Each row comes from the steps of one walk. Every step used is in the known rows, and no mark comes twice. Write the walk behind each row, first mark first.
Known rows
turo > furin: [ -1   5 -15   1  -3 -12   4  -9   7 -30  11 -13 -24   7  -3 -18  -8  -9
  13   1 -15  -4  -8   7  10   7  32 -26]
depog > molet: [  4   9 -22  -2  18 -13  -9 -10   7 -46  10  -5  -9   7 -14 -10  -3   7
  14 -13 -14   3 -13 -13  12   5  23 -18]
molet > turo > rurib: [ -3  -1 -40  -5 -12 -17   5 -15   0 -17  13 -44 -18   5 -17 -16   3   7
  13  -4 -12  10 -12   1   3   7  13 -17]
lumo > rurib > turo: [  0  12  -2  -8  -2 -14 -14  -3   8 -28   5   7 -15  11 -16 -13  -4 -33
  13  21 -16   3 -12  -9  14  -2  19 -25]
furin > zeraz > rurib: [  6  -1 -24  -4 -45  -8 -10  -4  -3 -22   7  -2 -22   9 -18 -19  -2   9
  13  -3  -7  14 -12  -3   6   8  21 -31]
zeraz > furin > turo > rurib: [ -5  10 -23  -5 -17  -4   6  -7   1 -36   8 -36 -37   6 -18  -5  -1  -6
  14   7 -11  12 -14  17   4   2  17 -16]
zeraz > rurib > lumo > furin: [  7  -1 -24   4 -13  -8  -4   1 -19 -35   9   8 -28   9 -17 -17  -2  22
  10   0   6   8 -11  -2   4  10  19 -28]
turo > furin > lumo > rurib > tuze: [  1   2 -26  15 -14 -11  -4  -7  14 -38  10  -4 -21  10  -9 -20  -6 -21
  15  12 -17   2 -11   5  16   5  34 -15]
lumo > rurib > zeraz > furin > turo: [ -4   9 -10  -1 -10 -10 -12  -4  22 -25   6  -1 -27  11 -23 -22   2 -33
  13  21 -17  11 -14   1   7   3  14 -14]
molet > depog: [ -2   7 -36  -2 -15 -14 -12 -11 -11 -17   6 -18 -19   4 -23 -12  -2  -6
  11 -11 -10   7 -11 -10  -1  12  17 -25]
zeraz > rurib: [  3   1 -18  -1 -11 -10   0  -5  -5 -28  10   2 -19   7 -18 -13   0  28
  10  -4   3   9  -8   2   4   9  17 -17]
turo > rurib: [ -1   3 -21 -10  -2 -14   4  -9  -4 -25  12 -43 -21   8  -6 -16 -10 -19
  13   8 -14   4  -7  -3   2   3  15 -26]
lumo > furin > zeraz > rurib: [ 13  -5 -18   6 -28 -10 -21  -5   8 -16   6  -2 -24  11 -23 -19  -2 -19
  15  -4  -7  12 -16 -11  14   6  26 -32]
furin > turo > rurib > lumo: [  1  11 -34   5 -22  -9   7  -4 -15 -34   3 -41 -32   5  -8  -4  -3 -24
  15   9 -14   9 -11  -6  10  -2  14 -16]
furin > zeraz > rurib > tuze: [  5  -5 -38   3 -44  -9  -8  -3   4 -24   9   1 -22  10 -19 -18  -2  -1
  12   9  -7  15 -12  -2  10   6  26 -37]
rurib > zeraz: [ -3   7 -10   2 -16 -13   0  -7  20 -12   6  -3 -22   7 -15 -25  -6  14
   9  15 -15   5  -9 -10   2   7  15  -8]
lumo > rurib > zeraz: [ -2   7  -9  -2  -4 -14 -14  -4  22 -18   6   4 -18  11 -20 -27  -1 -31
  13  19 -18   6 -12 -10   7   4  14 -16]
furin > lumo > rurib: [  4   7 -21   8 -24 -12 -14  -5   7 -30   1   0 -14   9 -22 -18   0   5
  15   4 -16   8 -14 -11   9   2  17   8]
turo > rurib > lumo: [ -3   4 -29 -11  -7 -12   6  -3 -22 -35  12 -38 -28   8  -2 -19 -11 -10
  12  12 -12   2  -7  -3  -2   5  15 -35]
depog > molet > turo > rurib > lumo: [  1   2 -41  -2  11 -14  -3 -13  -4 -49  15 -26 -12   7 -14 -13   0   5
  15 -13 -12   9 -14  -6   9   9  18 -23]
lumo > rurib > tuze: [ -1   3 -35   1   4 -18 -14  -3  18 -26  10   3 -15  12 -19 -19   0 -44
  12  26 -17   4 -12  -7  14  -3  25 -28]
lumo > furin > zeraz > rurib > turo: [ 13  -3 -12   5 -30  -9 -19  -4   8 -18   6   3 -24  11 -21 -15  -4 -20
  15   2  -6  12 -16 -11  16   4  27 -35]
molet > turo: [ -2   2 -38  -3 -16 -17   1 -14   4 -14   8 -21 -16   4 -22 -15   7  30
  11 -10 -11   7 -14  -2   5   7  16  -8]
turo > furin > lumo: [  2   5 -19  11 -20  -9   2  -9   7 -35   8 -10 -22   7  -6 -18  -8   7
  15  -1 -15   0 -10   5  11   8  32  -8]
molet > turo > rurib > lumo > furin: [ -1  -3 -44  -2 -14 -15   2 -11 -11 -22  12 -40 -24   7 -16 -19   2   2
  13  -1 -10   9 -13  -1   2   8  15 -25]

Write each row's walk
[  4  -1 -36   5   0 -11  -6 -14   7 -47  15 -10 -11   7 -17 -14   3   5
  16 -19 -10  12 -15   2  15  13  27 -26]  depog > molet > turo > furin > zeraz > rurib
[ -2   0 -34  12 -24 -13   0 -14  15 -22  10 -16 -19   7 -19 -23   5   9
  15  -1 -14  10 -14   6   9  10  22  -4]  molet > turo > furin > lumo > rurib > zeraz
[ -7  10 -12   4 -25  -6   4  -6  20 -22   5  -9 -34   7 -20 -18  -2  11
  11  17 -13  12 -13   5   2   6  15  -5]  rurib > zeraz > furin > turo
[  9   3 -18  14 -12 -10  -9  -7  14 -17   4 -29 -29   8 -17 -10  -3 -48
  17   7 -13  11 -16 -14  17  -1  20 -16]  lumo > furin > turo > rurib > zeraz
[  7   0 -27   8 -18  -7  -3   1 -19 -37   7   4 -30   8 -17 -12   0  15
  11   0   5  11 -12  -3   8   8  19 -23]  zeraz > rurib > lumo > furin > turo
[  3  -1 -19   3 -30  -7  -2  -7   3 -31  12  -7 -27   9  -6 -21  -6 -13
  15  -1 -10   6 -10  10  12  11  33 -37]  turo > furin > zeraz > rurib
[  2  -4 -38   8  -9 -12   2  -4   3 -31  13   6 -19   8 -18 -13  -1  15
   9  13   3  11  -8   3   9   5  25 -25]  zeraz > rurib > tuze
[  2   2 -37  -1  14 -15  -4 -16   5 -43  15 -28  -8   6 -16 -12   1   1
  16 -15 -13  10 -14  -6  11   8  18 -20]  depog > molet > turo > rurib
[  0  -2 -39   2 -30 -14   1 -14   8 -19  11 -23 -22   6 -15 -20   4   6
  14  -9 -14   8 -14   8  10  11  26 -24]  molet > turo > furin > zeraz
[  2   7 -16  12 -29 -11 -13  -5  15 -25   1   4 -16   9 -22 -23  -1   6
  15  11 -17  11 -14 -12   7   4  14  11]  furin > lumo > rurib > zeraz
[ -4   9 -11  -4 -23  -5  -7  -5   6 -41   5  -1 -28   9 -24 -13  -2  18
  13  11 -11  11 -16  13   3   4  20  -6]  zeraz > furin > lumo > rurib > turo
[ 12  -1 -18   3 -26 -12 -22  -5  12 -12   4  -8 -24  10 -20 -19  -3 -27
  16  -3 -15   7 -17 -16  14   3  28 -30]  lumo > furin > zeraz
[  2   2 -26  -1 -17  -8   2   0 -23 -38   9   7 -26   8 -14 -16  -2  37
   9   1   5   7  -8   1   1  11  17 -25]  zeraz > rurib > lumo
[  2   3  -3   2 -13  -7   6  -5  -5 -38  11   9 -22   9 -10  -8  -7  14
  10  10   3   8  -7   8  12   8  25 -27]  zeraz > rurib > turo > furin
[ 13  -7 -28  10 -26 -11 -20  -4  12 -17   8   0 -24  12 -23 -18  -2 -26
  15   4  -6  13 -16 -11  16   4  30 -36]  lumo > furin > zeraz > rurib > tuze
[  2   4 -36   0  11 -15  -7 -15   8 -41  11 -13  -7   5 -20 -11   4  18
  14 -19 -13   8 -15  -9  12   8  21 -13]  depog > molet > turo
[  3   0 -29  -6 -16 -11  -4  -3 -18 -31  11 -37 -31  10  -5 -21 -12 -30
  14  12 -13   6 -10  -7   3   5  19 -43]  turo > rurib > lumo > furin > zeraz
[ -4   8 -18  -3 -21  -6  -8  -6   7 -38   6  -5 -28   9 -25 -16   0  19
  13   6 -12  11 -16  13   1   5  19  -4]  zeraz > furin > lumo > rurib
[ -6   2 -16  -2 -18  -8   6  -9   8 -27  13 -37 -30   8 -11 -22 -10  -6
  13  20 -13  12  -9   6  -3   7  13 -16]  turo > rurib > zeraz > furin > lumo
[  2   3 -34   4  13 -14  -4 -15  10 -45  14 -14 -10   6 -15 -12   2   6
  15 -18 -14   6 -15  -1  15  10  27 -19]  depog > molet > turo > furin
[  5   5 -26   0 -10 -12  -9   1 -17 -31   5  -3 -31   9 -12 -20  -6   6
  10   4  -9  -2 -13 -13   5   5  24 -30]  rurib > lumo > furin
[ 10   3 -21  12 -10 -11 -10  -7   8 -20   4 -31 -28   8 -17  -7  -2 -48
  17   1 -13   9 -16 -14  18  -2  22 -18]  lumo > furin > turo > rurib
